Each row comes from the steps of one walk. Every step used is in the known rows, and no mark comes twice. Write the walk behind each row, first mark first.
Known rows:
d m a k: [ -3  -8  16  -3 -40 -65  25 -17 -42 -35 -22  45  14 -20   8  -4 -10  25
 -34 -20   9  18  -5 -14 -15  12]
d b f m u: [ 26   1   3 -39   7  17 -30 -14  31   0   2  44 -25  17  60   2 -28 -10
  25 -20 -29  14  47 -14 -10 -26]
f m a k: [ -7   8   4  -7 -41 -19 -18  -2 -36 -69 -63  50   3  11  28 -10   4   2
  -3 -39  -4  30  15 -13  -2   5]
f b q m: [ 38 -82   1 -15 -37  48  42  46 -18  -8  33  -2  -4  -2 -34  15  18  21
  12 -52  66 -27 -69  67  71  12]
n a m: [  3 -10  34   3  17 -25  58  26  13   6 -51  -4  30 -37  27  -7  16  36
  10 -39   7 -12  27  18  25 -20]
a m d b: [  6 -15  -3  -2  30 -13   2  28   1 -14 -56  16  45 -24  57  26 -19   1
 -31  -4 -17 -12 -23 -41  23 -26]
m a n: [-53  11 -21 -56  -8   7 -24 -36  -6  35 -21 -17 -15 -10  -7 -49 -12 -26
  14   9  14 -68  37  -3  53  -9]
q b d m u: [-32 -23  27   1   2 -31 -12  21   5  -5  -7   0  -5  17 -22   1  44  -6
  23 -22  -8 -18  28  15 -98 -40]
q m: [ 30 -40   3  16 -24 -14  71  28  -7 -26 -11 -16  -4   7  -1  -7   2  28
   8 -17  47 -33 -23  20  12  12]
d b f: [ 52  24   8 -28 -33  25   2 -23  21 -35  31  51  -8   9  28 -14 -53 -23
   3  44   0   3 -26 -17  -4 -13]
m u: [ -2 -29  -6   5 -10   5 -34 -13  44 -22  -9 -16 -14  39 -17  -9   6  -6
  20 -36  -6 -22  44  -5   3  -1]
b d m: [-28 -56  27  25 -20  11  19  25 -40 -36  27  13 -30 -19  -6  48  59  21
  34  -2   3 -28 -18  -1 -94 -31]
a n: [-22 -49 -14 -54 -22  65 -37 -30 -35  27  16 -42 -20   6 -21 -27   9  18
  24   2  33 -74  13  10  26   2]
n a m u: [ -7 -31  30  -4  41 -41  17  15  47  25 -55 -16  29 -15  24 -15   9  19
  15 -64 -22 -13  82   9  26 -24]
k y r: [ -1   5 -48  44 -51  28   9   3  16 -26  -9  -4 -46 -20 -42  33   2   7
  22 -13  38   5 -32  41 -38  30]
u b d m: [ -4  24  39  20   4  -1  18  17 -35  -1  16  18 -26  -6  13   4  26 -12
  13  29   4  11 -17 -25 -89 -37]
f b: [ 14  14 -14  -9  -9  57 -10   6  11 -37  19   6 -31  35  -5  21 -12  22
  15 -39  23  12 -25  13   3 -11]
b d m u: [-35 -73  24  15   7 -10 -18  13   0 -11  14  -2 -24   2  -6  34  48   5
  37 -31 -26 -27  42  -7 -81 -34]
u m: [ 16 -20  12  34  35   6  42 -25 -33  15  24 -34  -3 -14  -2  19  22  59
 -20  19   4   2 -11  16  16  19]
m a: [-26  58 -15  12 -25 -37  16 -11  42 -39 -40  23 -12   5  -1 -23 -12 -39
   4   1   4 -13  11 -13  28  -7]
m d b u: [  1  50 -14  14  15  28 -48   5  68 -10  62 -22  23  54 -11  25 -29 -12
 -30  47 -31  19 -20 -49 -11   7]
q m a n: [-36 -16 -15 -53   4 -27  31 -11 -17  52 -30 -26  -3 -23   7 -54 -21 -12
   8   2  32 -78  30  12  63  -4]
a m d b u: [ 14  -9  -4  12  50  28 -32  16  54  20  31 -35  56  19   1  37  -2  19
 -47  37 -33   7 -16 -36   5   3]
u m d: [-18 -22 -19  39  42 -15   8  -4 -31  -2   1 -41  12  -2  -3  43  42  31
 -13   4 -33   5 -16 -12   3  15]
d m u: [ -3 -44   3  -3   3 -33  19 -14  12  27  22  -6 -24  -6   0  20  10  40
   0 -42   5 -19  34  -1 -22  -3]
f m a n: [-59  14 -25 -64   3  19 -21 -24 -27  47 -33  -2 -33 -20  30 -28   5  -6
  26 -15  12 -52  48   1  43 -19]
n a k y: [-20  63   0  19 -61 -10 -13  15 -16 -29 -47  45  10 -49 -25  -3 -34  15
  53 -33  17  43  29  45 -64  39]
d b u m: [ 34  33  25  28  72  22  19 -33  22  56  94 -44  23   7   2  21 -30  59
 -64  79 -18  34 -12 -10  15  22]

Which walk is each row?
[ 20 -20 -11   6 -23  -7  15  47 -15   1 -15 -15  21   9 -23 -13  25 -43
  -2 -11  24 -10 -62   4  55  15]
u b q m d
[  5   6  39  23  27  -6 -25  37  16 -23 -36 -13   0  47  10 -42  11 -70
  38  11 -22   1  38 -24 -57 -42]
q m u b d
[-12  51   0  41  64 -27  24 -38  48  48  47 -44  16   2 -27   3   8  19
 -47  59 -32  24  20   1  30  26]
b u m a
[-25 -24  12  15  -7  83 -56  39  -5 -90   9   9 -30  44 -13  36  39 -24
  62 -22 -15  -3 -13   5 -71 -48]
f b d
[-15  54 -17 -10   2   0 -12  28  -5 -34 -36  47  -9   5  80  34 -32 -11
   1 -19 -16  16 -17 -51  -4 -31]
f m d b
[ 60  43   5 -22   1  11 -37 -40  46  14  16   5 -12  49  -5 -59 -23 -55
  11  33 -21  30  30 -18 -12  -3]
m u b f
[ -6 -23 -38  -7 -19  32 -32  13 -15 -44  -6  16 -25  21  16  46  57  -4
  45 -23 -33   7 -11 -10 -38  -6]
b f m d
[-83 -29   5 -46   8  -6 -12 -13 -44  44   1  -4 -23 -44   2  -9  26 -17
  29  13  -4 -73  35  -5 -23 -39]
b d m a n
[-46  -1  -7 -39  52 -11   9 -54 -38  86  -2 -40  -1 -40   6 -33  -4  14
 -14  32  -4 -49  41   8  66   2]
u m a n
[ 23 -55  11 -21 -49 -12   9  25 -36 -49 -21  37  33   2 -19 -16 -11  -6
 -17 -51  31  12 -41  36  67  19]
f b q m a k
[ 32  -1  14 -15 -31  38 -48  -8  28  24  13  -3  -2  27 -41 -49   9 -59
  -1  -8  23  -1  -9  12  72   7]
m u b q
[ 12  53 -14  44  25 -24  -1 -29  12  26  24   0  21 -31 -14  23 -59  19
 -65  54 -18  77 -14  12 -19  48]
d b u m a k y r
[ 15  49 -28 -12   3  21 -33   6 -10 -12 -16  19 -21  31  34   7  27 -34
  27   3 -33  42 -11 -31 -33 -10]
u b f m d
[ 15  25  -8  14  27  -2   1  28  57   4  53 -30  34  43   0  20 -36   3
 -35  41 -16  10 -26 -35  -2  11]
q m d b u
[ -1   5   7   2 -52 -31 -23 -15 -15 -81 -49  35  21  20  -7 -30 -13 -18
 -15 -15  -3  15   4 -17   7  15]
m a k
[ 23  76   6 -10  26   4 -28 -10  24  31 -35   4 -28  41  44 -42 -17 -26
   6 -21  -5  41  49 -28   0 -18]
f m u b
[-41   3  -9 -29  72  16 -18 -61   0 112  58 -79  11 -13 -31 -25   6  26
 -30  62 -18 -34  46   8  54  21]
b u m a n
[ -1 -92 -23  11 -45   3  18  54 -20 -30  -5 -19  18   0 -40  26  55 -13
  17 -37  24 -44 -61  26  50  20]
b q m d
[ -4  31 -13  28 -65 -15   5  10  -7 -50 -29  22 -14 -16 -24   7 -27  10
  23 -36  18  50  -5  34 -48  29]
n a k y r
[ 28   1   4  29  82  61   1 -25  17  55 114 -72   2  31 -37  45  14  85
 -38  32 -17  46 -12  25   4  29]
f b u m
[ 47  46  15   0  29 -42  24   3  34  35 -32 -21   3  39  19 -68 -42 -30
 -12  -4  15  16  32 -19  19  -5]
q m u b
[ -2  94  14  25  76 -42  32 -37  54  56  44 -13  26  -9  17  -4 -50   4
 -67  79 -34  35  14 -25  43   7]
d b u m a
[-10   2 -32  30 -50 -50  31  -8 -28 -13 -25  36 -20 -58 -21  31 -14  23
 -18 -22  26  37 -24  29 -52  35]
d m a k y r
[-23 -39  20   7   5  34   9  32 -37 -29  43  20 -39  -8   3  65  39  32
  34 -28   1   0 -25   8 -92 -44]
f b d m
[ 37 -36  -4 -23  14   7  -7   5   6 -16 -14  29  38 -20  41  19  -9 -13
 -11  24 -35  -5 -25 -25   1 -20]
a m d b f
[  2  -7 -23  27 -70  37 -45   2 -37 -39 -37  28   6 -39 -49  16  -5  26
  36 -19  29  18  -4  46 -68  57]
a k y
[ 44 -51  21 -14 -48   9  60  41 -12  -7  13  27  17 -26   6  -8 -26  -5
 -12  -5  64 -40 -69  30  84   5]
d b q m
[ 42   2  28 -11 -48 -44  18  12 -32 -23 -46  33  45   3 -10 -70 -23 -46
 -36  -2  33  25 -33   6  68  24]
u b q m a k
[-11 -17 -20  51  64  15 -21 -10  12  27  68 -81  26  30 -43  53  53  43
 -29  38 -50  22 -10 -11 -11  36]
b u m d
[ -6  30  -7  14 -11 -74  77  18  28 -20 -52  13   2  -9  14 -29 -22 -22
  -2  -7  23 -24   2   4  39  -1]
q m a
[ 58  31  13 -28  12 -19   6 -42  22  54  40  13 -19  12   9 -37 -19 -17
  -5  27 -12  32  21 -16 -31  -5]
d m u b f
[-14  70 -13 -85  19  20 -28 -47 -19  79 -17  13 -28 -11  41 -70 -20 -48
  19  34  -3 -11  45 -12  35 -21]
u b f m a n
[ -39  -23  -13   45  -46  -30   -4   16  -39  -48  -29   40  -20  -51
  -25   44   20  -10   16  -11   -4   28  -15   24 -105    7]
b d m a k y r
[  4 -31   6   0   0  19  -5  11 -30  13  30  12  29 -33   2  33   3 -10
 -30  15  -4  -8 -65   2  80   5]
u m d b q
